Each row was made from one path, in order. Every step used is in the known rows, and no mark comes twice. Write each row's path.
In the rows, 100 means zero.
Known rows:
petos favum: [93 99 100 96 117 91 92 104 109 91 89 101 90 94 101 102 87 105 93 112 95 97 110 102 93 110 104 107 110 86 115 110 109 86 104 117 105 103 95 113 101 110 102 93 87 109 101 102 107 99 102]
silipe batibeb fisosim: [98 108 96 104 100 93 99 109 107 108 102 102 103 123 103 92 126 101 100 99 109 105 94 100 115 108 86 104 83 99 74 116 83 117 97 104 104 88 89 108 99 111 84 83 103 85 95 101 104 116 87]
fuvu vevu: [104 103 99 101 104 108 123 95 103 99 97 106 105 96 88 102 103 90 98 99 86 117 103 105 110 85 108 97 105 100 109 90 85 103 105 110 101 109 93 110 93 97 86 102 101 102 101 107 99 94 84]
silipe batibeb fuvu favum: [95 105 115 121 103 98 85 121 126 111 92 97 117 105 93 89 110 125 86 106 84 102 105 103 87 108 89 121 87 94 95 107 80 110 96 131 106 94 86 114 87 107 76 76 119 107 102 98 100 126 107]
batibeb silipe fuvu vevu: [98 104 123 94 124 122 112 102 118 99 95 97 115 96 86 95 108 86 83 105 69 122 107 100 112 87 103 99 104 112 109 83 100 120 105 119 107 90 96 124 94 97 73 73 119 102 113 100 84 107 77]
lora batibeb fuvu: [98 97 124 109 110 90 93 121 112 103 96 91 104 113 91 98 86 117 94 112 88 98 107 102 86 109 90 100 94 92 110 113 79 124 80 117 105 98 100 102 88 94 84 78 99 116 124 90 95 112 109]
feliv fisosim fuvu: [100 109 118 101 104 108 79 100 109 111 82 92 78 104 110 103 94 104 108 117 102 101 90 96 114 91 99 86 110 110 97 94 75 109 94 82 110 103 88 80 105 105 88 83 91 111 91 98 112 127 98]
lora batibeb fuvu silipe: [93 93 115 112 120 91 91 127 110 102 84 97 117 109 85 92 92 120 86 110 75 97 120 105 79 121 77 114 100 110 118 117 76 127 88 115 105 88 99 112 92 95 82 68 100 116 131 95 84 122 103]
lora batibeb: [97 97 109 100 113 89 96 112 101 104 97 92 95 116 93 102 90 111 97 99 98 100 100 110 95 111 101 88 107 99 115 119 90 114 78 117 99 109 106 91 94 108 99 93 96 101 116 94 95 93 101]
lora batibeb kedi: [98 94 101 98 120 87 85 108 107 102 100 96 113 120 104 111 85 106 86 100 105 101 102 98 101 109 94 91 102 86 129 122 97 106 80 116 110 110 96 103 86 102 98 93 87 89 104 92 89 93 95]
petos favum fuvu: [95 85 102 105 120 94 82 116 112 97 96 99 99 88 98 110 95 115 104 123 82 96 103 104 103 98 111 123 125 92 119 104 115 80 91 102 98 96 96 109 97 99 104 95 79 94 98 104 99 110 105]
favum fuvu silipe batibeb fisosim feliv: [97 93 87 104 120 94 77 119 108 115 94 102 99 123 102 94 131 113 109 111 94 97 106 97 106 113 70 147 101 124 59 110 85 104 84 70 101 85 69 114 97 106 85 69 110 60 100 109 89 141 85]
feliv fisosim batibeb fuvu: [100 99 126 107 101 88 100 109 128 115 96 99 85 121 94 96 81 115 93 110 94 115 100 83 107 97 89 86 90 103 88 98 64 100 87 92 110 97 73 92 95 94 73 62 99 103 110 97 116 126 98]
batibeb kedi: [101 96 89 102 100 95 92 100 102 103 105 101 116 110 104 106 94 97 92 101 107 101 97 90 104 97 94 103 94 88 112 103 112 92 101 104 110 103 94 113 94 95 95 99 92 90 87 97 90 98 93]
vevu fuvu silipe batibeb fisosim favum: [89 98 98 103 121 72 97 94 119 95 84 110 101 125 102 83 136 130 88 126 115 90 111 103 95 101 66 135 98 102 85 136 100 139 105 108 108 92 71 128 102 106 72 67 104 84 103 100 91 112 95]
favum fuvu silipe batibeb: [96 90 77 121 109 100 67 123 100 107 94 106 123 105 97 92 129 116 100 105 83 97 109 120 112 106 79 138 117 130 93 111 76 96 96 84 100 79 96 118 94 103 99 92 105 85 104 113 71 128 93]
fisosim fuvu silipe batibeb: [98 95 90 127 102 106 68 113 100 112 80 99 104 112 107 83 117 103 98 111 89 96 104 114 109 113 72 119 108 130 102 122 67 115 104 101 108 87 97 113 100 114 93 80 111 102 112 101 77 137 90]
feliv fisosim fuvu batibeb silipe: [98 96 109 103 129 99 90 99 117 109 82 91 72 117 116 96 100 117 85 117 83 108 115 105 131 98 103 104 115 123 110 92 88 110 98 93 97 98 80 94 103 107 91 58 106 100 103 89 98 135 89]
feliv fisosim favum petos: [93 118 100 90 130 107 102 103 113 118 107 114 95 107 96 106 92 110 117 110 100 105 98 95 103 91 91 72 108 88 117 100 84 96 87 93 97 105 84 83 96 106 94 93 99 101 70 103 115 106 112]
fisosim favum fuvu silipe batibeb lora: [83 83 80 131 136 98 88 115 114 109 99 115 123 110 105 88 110 113 108 117 99 93 109 116 100 84 76 160 112 127 109 128 93 111 85 105 97 88 87 120 97 111 102 70 94 64 101 112 87 99 104]
favum fuvu silipe: [97 87 88 108 113 101 85 112 101 105 94 102 116 93 99 99 110 111 106 113 81 93 106 107 101 95 88 133 119 125 101 97 100 102 97 75 96 77 95 109 98 91 105 90 94 94 104 110 82 121 100]
batibeb fisosim: [98 108 104 87 105 91 107 98 105 100 98 98 96 113 103 99 108 103 104 105 105 95 92 87 103 102 96 94 87 92 75 100 96 117 96 95 98 97 91 99 104 99 92 93 94 98 93 100 116 101 97]
fisosim favum: [96 100 105 93 121 87 110 92 109 95 102 111 92 102 98 109 91 99 95 105 115 97 96 104 96 92 96 103 106 94 112 104 109 109 109 120 99 109 91 109 97 102 95 102 101 97 100 96 109 81 106]
batibeb silipe: [100 88 113 92 119 98 99 93 110 99 103 95 98 104 112 99 99 105 90 94 90 96 118 101 105 107 105 116 105 114 110 99 116 102 102 113 96 97 106 110 100 97 102 85 101 95 108 92 94 118 100]
fisosim fuvu favum: [92 104 123 114 118 103 94 98 114 106 81 83 87 90 118 101 82 112 101 119 101 89 85 100 93 107 106 100 101 102 109 104 90 113 89 111 98 104 91 88 96 110 98 92 100 110 103 97 110 114 111]
feliv fisosim batibeb fuvu silipe: [96 99 112 102 101 92 87 112 125 112 85 105 92 121 92 86 86 118 87 111 76 113 111 85 103 107 78 104 98 121 98 94 54 108 90 89 107 85 66 102 100 96 72 59 101 110 117 105 102 140 96]
batibeb lora: [89 97 97 117 106 107 106 97 103 99 98 95 109 101 109 93 86 101 114 105 103 98 100 91 94 94 101 122 92 102 108 110 105 107 85 106 103 96 98 94 106 106 107 81 90 83 96 108 111 90 111]
feliv fisosim: [98 111 100 89 99 108 95 98 106 107 97 102 91 106 99 100 104 107 99 101 101 106 97 98 109 98 100 86 101 103 91 86 85 95 93 89 105 98 85 87 106 105 91 93 96 106 84 103 112 102 93]
vevu fuvu: [99 92 107 103 94 92 100 89 108 99 93 87 87 102 101 91 106 123 99 118 107 101 109 95 93 90 99 110 103 91 99 114 118 112 99 95 109 105 92 103 101 96 95 88 100 98 105 97 93 111 109]
petos favum fuvu silipe: [90 78 85 100 120 97 74 117 109 95 84 103 107 85 97 106 95 116 98 125 73 92 115 106 97 110 96 141 129 113 115 109 107 85 97 99 96 84 91 119 99 101 103 90 81 102 108 110 88 119 98]
feliv fisosim favum fuvu: [92 104 105 87 133 94 94 101 118 111 104 111 88 100 97 118 99 115 103 119 109 99 93 107 111 74 97 103 123 100 98 87 98 96 90 88 98 102 81 94 97 96 88 93 88 93 79 101 114 96 101]
fisosim batibeb lora: [91 90 107 121 103 94 110 102 109 103 102 95 95 116 120 90 68 100 109 104 101 103 89 83 101 96 102 108 88 108 107 121 92 104 75 106 103 106 89 90 97 110 116 73 90 69 112 103 118 97 109]
lora batibeb silipe fuvu: [92 94 134 92 139 102 96 119 115 108 97 83 108 115 95 105 96 105 83 103 84 105 109 106 99 114 101 96 102 108 114 112 107 127 81 125 104 85 107 107 95 103 78 69 115 96 129 88 90 112 93]
petos favum fuvu silipe batibeb: [92 82 80 113 121 94 60 129 113 97 88 108 114 99 100 93 116 124 92 122 71 97 117 119 106 113 83 145 127 117 108 118 96 84 101 105 102 78 93 127 94 111 102 80 94 88 107 115 76 129 93]

Write each row's path:
[105 98 96 108 112 111 107 104 110 103 101 101 108 89 90 108 110 97 107 109 83 113 105 108 120 73 112 111 120 108 106 84 85 100 95 91 102 103 96 107 89 89 95 102 94 97 98 107 93 107 87] -> favum fuvu vevu
[80 87 81 124 133 92 103 122 118 97 86 106 104 92 103 96 82 127 105 132 77 103 121 104 107 86 110 148 119 96 123 111 105 82 83 104 92 94 79 108 98 107 117 69 77 76 101 108 104 104 113] -> petos favum fuvu batibeb lora
[86 105 134 102 140 107 100 121 133 123 100 88 111 109 103 100 72 111 97 109 60 106 93 78 98 114 106 89 89 102 124 111 105 105 73 113 98 82 82 87 82 112 94 70 126 76 110 94 100 140 109] -> fisosim batibeb silipe fuvu favum petos
[98 100 103 100 112 96 88 101 104 105 77 93 95 111 111 90 102 96 107 123 99 84 88 93 104 111 82 107 101 119 88 106 80 134 98 82 102 83 86 100 111 103 87 75 92 104 110 100 104 128 92] -> batibeb fisosim fuvu silipe
[98 83 96 108 137 90 99 110 112 108 101 99 100 105 106 108 105 121 88 113 68 101 130 109 124 93 107 137 124 116 115 93 109 94 100 94 87 85 95 117 90 91 104 74 106 75 108 94 76 126 103] -> favum fuvu batibeb silipe
[89 113 124 110 133 98 98 133 123 117 98 86 113 104 92 97 70 131 109 115 68 98 104 93 72 119 102 85 88 79 132 119 78 116 55 121 96 101 94 80 77 108 91 80 100 113 105 95 104 128 129] -> lora batibeb fuvu favum petos
[96 86 105 107 116 82 106 89 114 100 86 88 88 106 108 87 111 136 75 119 82 104 134 104 104 94 101 133 115 106 116 111 125 117 107 105 96 97 84 120 96 95 95 55 114 86 112 88 79 128 104] -> vevu fuvu batibeb silipe
[98 93 105 111 105 96 89 113 110 99 89 100 121 95 93 86 98 109 93 111 79 99 116 97 83 107 74 125 95 115 105 95 83 113 107 101 104 82 89 120 100 87 81 76 106 116 118 100 87 129 105] -> batibeb fuvu silipe
[97 107 95 118 105 109 61 115 105 114 74 103 93 119 107 82 120 109 102 108 94 102 101 109 121 114 70 104 113 133 90 109 53 111 95 84 112 85 86 98 103 116 79 71 106 109 99 112 93 145 82] -> feliv fisosim fuvu silipe batibeb
[98 103 95 99 130 80 108 114 112 113 93 104 77 117 98 112 107 118 108 122 85 105 109 94 117 98 95 134 106 98 69 93 98 96 79 68 91 94 62 102 95 97 99 77 105 62 97 99 99 118 93] -> favum fuvu batibeb fisosim feliv
[91 92 81 108 124 85 93 124 115 99 86 108 93 92 100 109 94 125 92 128 65 102 118 108 117 99 108 130 130 92 119 104 100 76 96 103 89 91 82 113 91 102 106 84 88 95 105 104 90 106 103] -> petos favum fuvu batibeb
[91 93 88 129 96 111 95 114 102 102 105 101 111 117 109 81 111 105 111 95 109 105 100 106 98 101 94 131 86 109 97 124 91 105 86 109 105 96 101 103 101 116 103 73 100 76 95 108 103 98 101] -> silipe batibeb lora
[87 101 120 105 108 95 101 88 118 103 80 80 93 88 108 97 98 135 96 124 99 94 105 96 82 101 107 116 105 86 108 112 112 116 87 113 102 102 79 97 97 104 91 89 99 102 98 97 104 106 115] -> vevu fuvu favum
[93 101 132 93 143 111 108 115 118 104 88 93 111 109 81 105 100 92 79 103 70 123 110 107 106 103 109 95 106 110 124 105 89 130 85 135 109 97 100 117 88 103 67 71 116 102 133 92 83 102 75] -> lora batibeb silipe fuvu vevu
[94 116 106 103 119 112 98 113 112 111 102 96 111 89 104 101 85 111 115 105 81 95 99 90 86 108 112 90 95 86 120 111 95 96 75 103 90 99 95 81 89 107 108 101 104 100 83 103 109 121 121] -> fuvu favum petos
[89 93 102 89 159 84 102 98 127 114 98 113 81 112 105 115 106 128 87 119 82 105 121 114 122 78 102 122 131 114 110 89 101 97 94 95 86 99 72 111 95 95 86 66 98 81 92 94 95 110 98] -> feliv fisosim favum fuvu batibeb silipe
[88 120 129 104 147 100 91 117 117 118 86 76 92 118 119 103 77 120 120 124 84 83 78 88 96 118 105 73 91 85 120 133 68 136 48 109 96 98 91 60 89 118 104 79 90 95 100 91 118 135 115] -> lora batibeb fisosim fuvu favum petos
[87 124 118 101 125 124 99 131 118 117 94 97 124 89 88 98 88 108 113 116 75 110 85 84 91 109 102 84 86 89 114 101 93 108 76 103 100 78 83 84 91 109 89 88 121 99 86 105 103 124 111] -> silipe fuvu favum petos
[99 106 95 106 136 93 117 102 121 111 106 121 107 120 89 108 127 100 104 116 105 108 93 109 122 73 88 119 108 98 86 108 75 119 94 112 103 102 78 123 83 101 72 86 93 71 91 104 102 101 78] -> silipe batibeb fisosim favum fuvu vevu
[91 114 110 127 116 114 86 135 123 120 103 105 123 105 94 83 105 127 108 109 73 107 106 94 84 108 86 99 80 87 115 119 73 102 80 116 103 88 90 102 82 109 82 75 118 99 88 100 96 149 120] -> silipe batibeb fuvu favum petos
[81 107 90 121 119 109 122 131 113 105 84 104 115 103 91 83 94 107 99 115 84 124 107 91 108 87 96 124 91 102 105 105 93 105 89 107 104 72 77 104 102 111 93 56 115 79 110 106 98 97 100] -> silipe fuvu batibeb lora
[94 112 106 84 123 94 104 88 117 102 98 113 86 107 95 112 96 108 100 105 116 102 96 102 104 88 100 86 112 94 98 95 94 100 97 103 102 115 80 94 102 105 80 93 93 105 86 97 119 91 95] -> feliv fisosim favum
[92 107 112 111 113 106 95 104 114 113 91 83 104 89 112 92 96 136 113 126 89 95 106 86 82 99 108 105 99 79 126 114 101 115 78 99 99 100 82 86 89 106 103 86 105 96 81 104 98 128 128] -> vevu fuvu favum petos
[92 105 90 97 142 84 109 106 121 108 97 121 88 107 85 117 105 126 94 124 89 110 108 112 123 73 97 106 132 103 95 88 88 90 91 86 90 102 67 98 93 95 88 82 99 87 89 101 105 101 98] -> feliv fisosim favum fuvu batibeb
[88 116 125 98 117 112 99 115 120 105 84 95 119 89 88 106 93 108 89 115 86 109 88 95 94 107 106 90 92 96 96 96 104 105 88 115 104 80 81 102 95 112 79 92 117 107 105 103 106 99 97] -> silipe fuvu favum
[105 101 106 125 94 110 104 119 114 103 98 114 116 110 78 82 121 102 90 102 82 125 115 106 109 87 84 110 92 101 100 98 60 113 110 119 116 100 90 127 83 98 66 76 115 105 108 100 82 126 83] -> silipe batibeb fuvu vevu
[91 118 99 104 112 101 114 125 109 107 86 110 112 101 77 97 106 108 85 111 75 124 109 102 116 93 93 97 98 98 98 92 91 103 103 102 100 72 78 109 96 102 85 77 125 100 111 99 83 105 88] -> silipe fuvu batibeb
[94 91 97 104 97 91 85 93 104 96 78 92 105 96 103 84 107 125 93 122 90 95 113 100 88 106 82 127 110 114 113 112 109 117 107 94 105 89 83 108 105 94 89 78 102 105 110 106 83 117 103] -> vevu fuvu silipe
[98 104 112 92 96 94 94 102 114 113 96 101 77 122 106 100 83 105 98 95 95 110 91 85 119 103 95 78 103 108 90 96 72 93 81 91 106 109 75 80 100 112 90 83 98 92 98 102 116 112 92] -> feliv fisosim batibeb
[86 95 77 129 103 107 89 115 100 101 89 104 121 111 107 73 114 111 107 98 91 104 113 108 95 106 75 145 94 128 101 126 83 110 88 107 103 83 95 116 105 119 100 68 106 79 102 115 89 113 98] -> fuvu silipe batibeb lora
[88 105 135 108 126 91 102 120 126 104 87 86 106 99 95 105 77 126 88 113 81 98 103 102 72 119 102 102 93 85 112 117 78 120 69 134 103 100 91 93 84 103 80 81 102 116 123 91 111 109 119] -> lora batibeb fuvu favum
[86 106 81 121 112 98 120 109 102 100 90 107 105 99 103 87 92 111 105 107 89 111 117 102 103 92 105 126 97 105 108 109 93 104 88 108 92 96 83 104 100 109 114 72 100 84 100 107 104 92 109] -> fuvu batibeb lora
[90 117 94 100 136 76 126 98 119 111 93 109 86 120 100 91 102 136 110 138 96 104 117 86 104 82 87 101 99 70 110 123 100 131 93 96 91 102 62 99 94 102 94 68 100 79 88 96 101 117 116] -> vevu fuvu batibeb fisosim favum petos
[106 90 122 114 99 83 102 112 121 108 101 98 94 115 96 92 76 103 92 107 88 107 103 87 96 104 91 100 88 101 103 103 78 104 92 103 108 99 84 104 86 91 87 71 103 94 123 92 101 125 106] -> fisosim batibeb fuvu
[96 98 122 95 126 112 95 113 115 103 98 89 111 102 96 96 105 97 85 104 84 112 99 97 105 104 98 107 98 113 105 92 117 108 99 111 104 81 101 114 102 96 84 75 117 96 114 94 91 112 94] -> batibeb silipe fuvu
[97 95 96 99 127 89 103 101 109 99 95 98 96 107 106 97 104 115 77 98 72 106 127 107 110 104 103 118 104 112 114 100 108 104 104 111 90 98 92 116 97 98 100 75 114 90 112 93 81 112 95] -> fuvu batibeb silipe
[85 101 90 134 106 119 69 117 108 118 75 96 100 123 116 73 107 109 116 114 100 98 100 103 116 102 75 121 99 137 100 120 60 117 86 90 114 85 84 94 113 123 90 47 99 93 99 116 106 134 91] -> feliv fisosim fuvu silipe batibeb lora
[98 90 105 116 132 90 95 101 109 107 81 89 80 111 114 92 93 106 84 114 81 99 117 107 119 101 104 121 114 121 121 104 99 114 109 106 94 93 94 109 97 101 103 63 109 94 118 86 80 131 99] -> fisosim fuvu batibeb silipe
[104 98 79 114 96 97 80 110 104 108 104 110 124 122 105 89 116 102 88 94 109 105 106 97 113 101 80 103 93 96 111 118 95 88 103 107 113 103 92 120 89 108 90 90 107 78 88 102 80 107 86] -> silipe batibeb kedi
[97 96 82 112 95 104 79 118 98 102 90 109 115 111 99 83 126 107 93 95 82 100 111 112 102 117 76 121 100 122 95 114 76 104 106 105 105 85 97 122 98 112 92 82 119 98 108 111 77 120 86] -> fuvu silipe batibeb
[92 102 90 97 148 73 99 117 121 106 84 107 71 110 98 110 98 122 102 133 81 103 113 91 114 109 103 134 119 88 85 104 108 81 82 86 91 98 56 114 95 104 100 66 92 72 99 104 106 116 96] -> petos favum fuvu batibeb fisosim feliv
[92 110 117 112 118 111 98 122 121 114 102 93 120 90 95 92 76 121 111 113 72 99 105 84 78 110 97 93 83 89 123 101 85 102 84 103 98 90 86 89 87 95 90 86 108 108 90 102 108 141 130] -> batibeb fuvu favum petos
[90 97 86 106 131 97 73 116 119 115 91 124 107 113 93 102 123 122 98 115 97 103 108 118 119 91 73 127 127 123 92 102 74 101 92 89 101 86 77 109 97 107 73 80 101 87 92 111 88 115 86] -> feliv fisosim favum fuvu silipe batibeb
[82 102 141 91 152 102 93 118 127 109 87 77 110 103 95 109 86 120 78 106 75 103 100 102 88 130 109 98 102 107 118 114 109 125 67 142 99 85 97 103 92 114 81 72 118 101 127 91 100 108 98] -> lora batibeb silipe fuvu favum
[103 103 113 100 113 96 92 96 106 106 86 86 84 114 116 99 100 93 107 122 112 90 81 85 112 95 98 97 93 104 88 109 88 125 98 92 104 99 92 89 108 99 91 79 85 97 101 93 118 126 98] -> batibeb fisosim fuvu
